Each row was made from one walk, in order. Every step used is in the known rows, and no mark comes twice. Write each row's walk.
(in the rows, 128 means zero)
Known rows
zoguru/vozib/mume/naluv: [152  99 124 142 110 135 151 124 127 183 131 188 150 120 165 145 164  85
 114 148 139 167 160 107 102 138 158 151 189 155 164 154 135 176 153  63
 157 102 116 136 157 133 151  64 110 113 138 125]
fana/dosel/zoguru: [118 111 128 112 126 127 118 152 124 142 175  99 111  96 113 133  82 117
 154  97 141  91  84 108 159  99 152 123  82 127 138  78  95  72 155 161
 126 122  91 171  89 125  76 180 178 113 127 167]
damup/lukek: [ 91 111 125 119 119 132 136 127 126 142 159 156  93 143 137 118 129 131
 154 120  77 168 135 136 162 121 125 119 148 100 114 146 130 126 127 126
 126 103 153 202 108 129 131 150 159 107  96 115]
naluv/damup/lukek/rifu: [107 133 142 140 113 156 124 132 136 120 108 148 124 147 110  91 149 144
 105 156 141 166 142 132 158 142 104 113 159 127 114 148 125 119 159 101
 104 115 193 135 149 133 134 181 111  98  83 114]
zoguru/vozib/mume/naluv/damup: [183 112 130 147 114 174 128 118 137 177  85 192 182 144 146 137 197  83
  81 167 189 151 178  93  77 147 136 149 202 185 163 160 118 170 168  56
 174 107 141 102 162 137 164  87  81 121 118 121]
fana/vozib/zoguru/dosel/mume: [147 181  76 148 141 102 200 103 110 129 108 122 163  92 128 180 110 115
 147 172 147 129 172 126 114 136 126 125 110 155 108 133 143 135 133 110
 104 204  98  83 137 111 137  79 134 158 177 133]
pago/lukek/fana/vozib: [ 74 150 133 139  99  67  56 108 132  77 146  56  62 157 111 116 109 159
 182  95  74  95  41 116 126  97 132 143  66  47 123  66 148 112  50 144
  98 123 127 140 123 100  83 109 126 140 110 116]
mume/vozib/zoguru: [115 161  72 168 120 153 178 153 112 184  84 139 113  75 141 147 123 130
 169 142 130 145 123 143 130 145 110 146 109 141 119 139 138 111 182  72
 180 143 151 155 158 108 135  99 148 117 146 111]
pago/lukek/fana/vozib/zoguru: [ 99 175 125 140 125  62 109 124 133  95 102  58  69 124 140 115 110 176
 181 127  92  63  58 146 129 134 109 142  39  77 145  72 155 118  77 147
 122 146 124 108 135  98  97  96 143 142 129 131]
naluv/damup: [113 161 135 107 136 170  80 136 114 123 119 142 125 165 114 123 130 123
 130 124 170 118 120 111 116 135 140 124 135 121 109 109  97 103 169 105
 129 118 149 147 142 128 127 181 102 136  92  95]
dosel/mume/vozib/zoguru: [148 150  94 150 134 165 221 144 104 176  80 141 168  60 159 149 102 133
 134 162 145 147 136 115 129 114 102 123 134 142 122 188 136 144 147  55
 150 142 139 107 153 107 152  83 133 120 160 108]
dosel/zoguru: [120 137 125  97 126 126 145 135 104 167 165 124 114 102 129 147  86 143
 147 127 161 105  98 114 147 108 134 116 107 107 137 108 107  89 146 142
 123 119  83 177 118 118  99 195 156 118 139 132]
dosel/zoguru/vozib/mume/naluv/damup: [217 115 133 143 109 161 167 127 137 213  86 183 203 113 138 150 168 101
  68 202 215 113 183  85  90 132 119 150 161 203 175 160 100 171 172  84
 182 128  98  99 154 133 156 121  97 117 145 138]
zoguru/dosel/mume: [131 151 115 100 154  98 155  90  99 120 159 158 165 155 131 166 111  89
 105 135 150 124 168 115 119 114 143  94 139 122  94 162 131 142 113 103
  93 160  91 133 131 125 149 139 117 159 143 131]
damup/lukek/pago: [ 90  99 127  95 108 128 163 105 124 119 144 152 104 148  95 119 151 144
 146 104  84 164 117 147 145 105 138 105 141 129 151 161 130  95 101 144
  97 118 141 162 115 161 130 130 152  97 118 128]
fana/dosel/mume/vozib: [122 105 103 148 116 156 127 151 130 133 136 122 162  94 121 126  89  99
 141  93  98 172  90  75 139  84 124 131 144 132  96 166 116 111 124  68
 135 121 160 128 109 109 124  87 155 109 128 127]
pago/lukek/fana: [ 88 142 154  89 137  64  64 103 116  86 165  81  64 190 138 104 109 155
 149  89 106  59  62 124 144 110 135 124  89  52 138 100 134 107  60 158
 108 103 110 156 124 119 103 150 124 145  95 128]
naluv/damup/lukek/fana: [124 128 165 106 137 158  95 139 139 104 111 120 114 181 118  90 169 167
  97 120 120 122 116 152 144 137 116 104 136 115 116 153 122 127 119 184
 113 105 154 140 120 145 149 199  95 124  87 120]
naluv/damup/lukek: [122 137 147 125 116 168 113 130 139 139 127 164 125 166 113 112 161 137
 115 140 130 165 146 124 136 128 108 115 147 142 108 150 107 124 152 113
 138 103 174 160 120 124 148 190 121 120  77 107]
pago/lukek/fana/dosel: [ 90 116 157 103 142  70  31 121 135  59 173  63  57 188 122  93 105 145
 151  54  82  56  41 129 157 100 151 130  65  65 134  73 121  89  64 168
 112 107 123 138  94 123  87 148 156 137  88 160]
pago/lukek/rifu: [ 76 154 123 132 108  65  89  95 121  97 161 109  82 148 137 103  96 136
 152 113 126 102  83 117 159 118 132 129 111  63 140 103 143 112  94  79
  99 118 144 153 153 104  90 129 130 121  96 130]
mume/naluv/damup/lukek: [143 110 142 150 115 197 119 135 133 137 122 188 133 150  95 106 162 126
 116 146 139 208 148 121 117 123  78 150 156 157 133 143 122 137 144 128
 185  83 176 154 141 124 141 145 121 130  85  76]
mume/naluv/damup/lukek/fana: [146 101 171 115 128 180 105 147 131 113 104 135 126 170 102  81 169 160
  98 124 139 167 126 149 116 129  86 132 140 136 140 154 131 140 123 181
 166  77 167 134 140 141 147 163  96 139  98  89]
lukek/rifu: [ 79 142 115 110 124 128 121 128 103 116 142 128  92 112 129 105  94 134
 150 107 143 133  93 126 159 135 165 111 153  91 126 115 137  92 162 103
  82 120 143 149 151 135  98 156 127 107 122 110]
mume/vozib/zoguru/dosel/fana: [153 156  91 156 157 114 162 121 138 132  92 121 149  98 120 180 111 115
 133 147 163 115 216 193  82 169  91 135  96 156  91 136 137 125 165 101
 177 174 122 115 139 126 148 107 134 168 179 132]
dosel/zoguru/vozib: [141 142 105 102 111 110 182 117 139 208 136 130 143  98 148 182 114 122
 129 156 169  98 143  97 134 112 134 114 101 144 154 139 119 107 169 104
 140 141  74 192 126 130  97 166 141 109 146 156]
fana/dosel: [ 90 120 124 112 130 141  73 141 122 108 170 113  85 129 119 115 101 109
 174  66 117 128  73 109 144 116 161 126 110 108 115  85 109  80 144 137
 122 115 135 167 109 130  91 157 165 119 101 138]
pago/lukek: [ 91 142 131 120 111  69  72  93 113 116 178 122  76 168 138 128 109 126
 167 112 115 100  91 111 135  99 132 141  97  67 125  90 130 116  81  93
 130 109 132 177 127  98 107 132 153 136  86 119]
vozib/mume/naluv: [125  89 134 137 129 155 126 135  93 144 146 173 122 125 149 107 146  97
 125 114 136 160 125 118 116 124 154 152 184 119 149 108 125 152 125 100
 146  93 131 129 147 128 145  77 122 116 128 105]
zoguru/vozib: [120 153 105 102 111 119 139 112 131 167 140 149 127 128 151 157 129 105
 143 127 130 124 149 104 134 136 163 118 137 125 131 142 127 121 162  82
 136 130 103 191 135 139 114 134 133 114 118 136]
vozib/zoguru: [113 167 108 105 150 140 163 144 102 154 114 140  98 105 158 132 123 136
 160 131 155  96 116 154 144 149 143 115 105 121 131 109 127 113 171 128
 139 131 123 137 139 132 121 152 144 127 134 126]

Which walk is each row?
[141 106 109 113 107 116 144 128 162 183 153 114 134  91 138 165 112 107
 136 130 148  92 125  90 147 113 144 118  87 162 151 126 108  90 174 121
 143 140  86 173  94 133  85 156 169 109 135 192]
fana/dosel/zoguru/vozib
[180 102 185 102 142 186 145 144 125  99 105 144 178 158 120  85 132 157
  58 150 139 166 132 124 127 105  73 117 173 140 130 197 139 162  84 162
 130  81 156  82 130 130 171 155  83 135 106  86]
dosel/mume/naluv/damup/lukek/fana
[184  88 117 138 107 130 195 123 126 222 126 170 175  84 167 163 142  95
 103 174 167 124 167  93 109 125 146 153 156 174 182 150 123 164 153  97
 169 124  83 137 147 125 133  93 130 110 165 148]
dosel/zoguru/vozib/mume/naluv
[157  75 159 164 111 188 118 140 126 154 121 199 155 153 127 100 191 110
  80 158 129 191 165 128 112 134 112 149 205 167 140 156 119 181 132 101
 169  76 182 119 136 129 191 105 106 111  95  93]
vozib/mume/naluv/damup/lukek
[138  97 179 103 148 101  71 129 128  57 166  87 123 165 128  91  91 131
 117  79 106 100  50  93 137  78  98 145  94  93 150 125 137 139  23 168
 133  82 115  79 101 108 108 105 136 152 108 135]
pago/lukek/fana/dosel/mume/naluv
[184 117 138 155 135 157 166  96 131 126 122 204 199 173  95 147 169  97
  64 178 169 204 212 121  97 124  68 131 166 184 111 208 133 171 111 114
 164 126 151 113 134 121 186 138  99 162 117 104]
zoguru/dosel/mume/naluv/damup/lukek
[146 112 132  86 136 101 132 136 157 151 137  71 128 109 136 139 104 132
 118 108 144  50 100 103 159 129 153 106  70 144 158 125 112  80 149 188
 118 136  70 157  97 152  82 180 140 115 145 203]
lukek/fana/dosel/zoguru/vozib
[ 92 104 155  89 129 120 119 133 124 115 150 113  83 164 138  97 128 164
 133 101  77 139 104 150 169 127 133 113 132  84 126 150 145 127 106 191
 107  98 135 178 116 149 130 176 131 112 106 122]
damup/lukek/fana
[120 106 155 160 102 150  88 147 145 110  97 108 134 153 127  92 181 160
  98 139  81 141 118 131 125 132 135 128 171 124 113 119 121 161 105 153
  92 129 184  87 123 132 159 113  90 105 112 122]
naluv/damup/lukek/fana/vozib/mume
[100 171 113 122 135 129 139 151 117 113  84  68  79  87 134 115 105 173
 179 122 103  92  68 151 135 151 143 124  76 107 143  85 144 104 139 174
 109 152 121 103 143 125 101 120 134 127 154 118]
lukek/fana/vozib/zoguru
[166 174  91 173 144 134 216 120 113 131 102 145 175  75 114 174 112 107
 140 171 163 174 166 120  94 140  91 152 108 166 137 131 156 154 127 114
 148 174 102  81 164 109 134  53 131 164 193 108]
fana/vozib/zoguru/dosel/mume/naluv
[143 114 145 104 144 172 162 131  95 132 156 168 160 117 135 125  89 112
 128 119 140 179 112 100 126  92 113 133 163 116 139 148 135 144 109 106
 136  87 122 114 134 117 131 116 124 129 135  79]
dosel/mume/naluv
[158  83 120 128 110 104 147 130 145 196 152 134 161  91 167 158 143  94
 104 140 135  81 143  85 146 126 176 129 139 165 154 135  96 129 161 115
 122 138  78 135  93 142 120 113 160  90 145 207]
fana/dosel/zoguru/vozib/mume
[135 172  53 191 139 114 185 107 117 181  86 141 125  95 126 175 143 102
 154 161 167 143 179 156 112 175 119 150  95 165 114 151 143 114 180  76
 181 184 126 154 171 114 150  78 145 154 170 134]
mume/vozib/zoguru/dosel
[117 116 160  63 165 131  93 155 110  69 160  83 130 142 138  94  84 134
 113  68 106  85  62 105 159  93 156  96 120  94 117 135 118 114  94 175
  73 116 103  93  95 139 115 160 128 123 128 153]
lukek/fana/dosel/mume
[110 190  71 163 134 104 158 113 122 139 101 116 107  95 114 175 136 120
 181 152 146 128 154 146 109 175 139 145  77 146 118  88 146 108 165 124
 138 198 109 133 151 118 115  93 143 157 168 136]
fana/vozib/zoguru/dosel
[143  80 143 107 115 104 162 137 184 162 142  94 126 112 137 131 128 146
 106 125  93  96 122 120 178 119 124 109  88 158 157 166 121 109 138 203
 137 130  96 172  76 154 106 174 162  99 129 208]
damup/lukek/fana/dosel/zoguru/vozib
[ 69 113 129 134 105 123 149 123 125 121 150 148  95 121 134  91 120 146
 139 121  94 182 119 143 188 129 133 109 168  97 125 151 148 124 140 120
  92 107 171 170 139 136 119 147 143  86 101 123]
damup/lukek/rifu
[102 188  92 136 150  90 144 118 124 108  91  82  93 118 112 146 127 143
 159 141 142  89 128 167 119 177 143 122  63 123 129  88 151 108 146 181
 115 203  85 107 152 135 122 115 117 164 179 148]
lukek/fana/vozib/zoguru/dosel
[139  89 134 205  77 189 112 147 147 143  97 168 151 114  95 108 194 111
 112 157  98 233 151 111  99 119 109 173 192 163 135 112 121 173 129  95
 155  99 199 109 145 109 159  67 115 107 108  83]
fana/vozib/mume/naluv/damup/lukek
[173 114 186  91 168 198  79 162 128  66 107 113 166 153 100  80 109 131
  81  94 169 112  77  98 107 106 108 118 133 149 135 137 107 120 104 179
 128  93 132  49 129 134 125 153  86 144 116 112]
lukek/fana/dosel/mume/naluv/damup
[156  91 160 172 108 177 142 135 127 139  96 188 150 127 127  68 190 124
  67 160 142 196 154 131 137 152 114 146 219 160 148 153 136 174 149  89
 134  88 204  89 165 135 166 102  98 101 100 106]
vozib/mume/naluv/damup/lukek/rifu
[ 91 134 130 111 113 124  66 141 143  79 151  82 109 101 108 138  74 138
 181  87  94 136 112 145  99 109 121 124 120  82  86  58 124 111 118 126
  97 128 130 124 108 127  80 139 139 132 126  93]
dosel/fana/vozib
[160 113 111 116 105  99 179 113 128 213 142 156 166  95 181 174 139 100
  98 170 153  73 157 103 136 121 166 119 150 148 156 155 111 155 154  89
 122 141  73 150 123 133 138 130 127  96 155 174]
dosel/zoguru/vozib/mume
[117 102 168 106 145 160  59 158 156  84 121 104 105 184 105  81 154 154
 100  81  94 119 101 130 154 132 119 115 109 139 119 128 108  99 131 198
 125 104 164 130  95 152 131 198 123 124  77 151]
naluv/damup/lukek/fana/dosel
[108 184 100 155 144  25 117  85 136  94 106  68  76 141 120 153 130 150
 167 141 129  57 114 159 116 160 121 146  33 102 140  80 159 124  77 156
 129 186  97 106 142 107 112  88 128 176 150 157]
pago/lukek/fana/vozib/zoguru/dosel
[126 181  90 130 165 100 176 105 105 148 121 152 114 129 139 168 133 109
 143 147 177  92 180 169 121 184 149 118  92 140 121 128 134 111 174 132
 141 177  86 141 146 136 137 136 141 161 150 147]
vozib/zoguru/dosel
[105 133 108 127 128  80  77 106 149  71 153  95 125 134  81 164  91 114
 157 104 125 136 172 157  82 126 131 127 107 108  74  67 132 106 117 130
 110 162 106 142 116 128  93 119 131 163 154 115]
zoguru/dosel/fana/vozib
[213 184 123 135 175 166 189 114 106 134  71 188 200 137 116 158 146 104
  78 188 238 128 211 133  77 155  77 133 126 205 136 165 130 161 158 112
 173 164 102  54 163 123 172 119  89 183 166 110]
vozib/zoguru/dosel/mume/naluv/damup
[112  68 147 164  99 146 130 148 132 118 123 120 111 111 124  92 158 137
 137 121  50 198 102 140 129 129 130 158 174 110 152 116 159 172  77 174
 122  91 162 109 143 131 147  61 120 105 136 105]
damup/lukek/fana/vozib/mume/naluv
[ 87  88 146 151 101 110 116 149 135 119 131  94 110 123 145  89 145 153
 136 115  31 161 102 140 153 125 155 126 164  93 127 120 145 164  89 164
  83 122 159 116 123 135 145  94 124  94 127 131]
damup/lukek/fana/vozib/mume
[157 184 105 112 169  92 209 102  91 140 124 160 169 122 160 169 116 113
 109 167 173  93 185 147 123 149 130 102 120 147 116 165 132 150 139 116
 110 182  86  95 136 124 160 126 127 160 166 138]
vozib/zoguru/dosel/mume
[115 118 118 149 130  79  87 106 134  82 152 109 147 131 121 165 122  97
 124 118 114 117 187 157  73 134 162 126 160 112  80  71 123 151 107 118
  96 158 101  97 107 138 127  95 116 155 159 131]
zoguru/dosel/fana/vozib/mume
[105 136 145 145 103 158  82 142 158 100  99  95 108 148  88  97 152 174
 133 125  95 153 101 136 133 127 105 127 121 119 109 113 124 120 114 164
 112 126 177 133 128 128 126 162 102 122 101 101]
naluv/damup/lukek/fana/vozib
[157  98 184  92 151 156 100 151 145  72 120 106 163 169 116  80 141 159
  69 103 105 110 113 119 159 104 105  96 149 144 107 182 110 135  99 186
  98 113 153  79  84 143 159 182 106 129  89 151]
naluv/damup/lukek/fana/dosel/mume
[149 165 115  92 176  91 143 110 133 102 125 127 133 134 136 168 106 126
 125 131 169  66 219 203  99 174 129 110 102 138  92 117 121 124 153 163
 135 174  79 103 114 150 129 154 133 173 160 144]
vozib/zoguru/dosel/fana
[153 128  94 159 132 163 181 163 123 156  90 124 165  56 150 135 104 114
 138 124 126 133 108 109 148 112 112 134 124 163 114 164 127 118 152  72
 142 145 153  96 119 111 139  74 165 117 153 144]
fana/dosel/mume/vozib/zoguru
[ 87  80 155 103 138 123  84 147 140  88 164  89  74 156 126  85 126 143
 135  63  55 132  80 146 176 123 151 110 116 113 118 122 126 103 110 213
 106 105 145 161  85 150 117 169 158 114  97 157]
damup/lukek/fana/dosel
[139 103 120 166 126 106 100 113 141  86 147 131 152 119 102 159 134  85
 125 122 130 166 191 161  53 141 132 159 165 121 111  71 134 163 106 127
 138 146 111  81 135 130 125  50 118 160 173 105]
zoguru/dosel/fana/vozib/mume/naluv
[112 106 141 121 113 119  76 142 127  91 151 103 138 108 140 129 105 125
 146 106  82 115 139 140  96 109 152 121 181  82  88  65 115 152 110 118
  84 120 133  85  99 132 118 101 126 117 135 115]
dosel/fana/vozib/mume
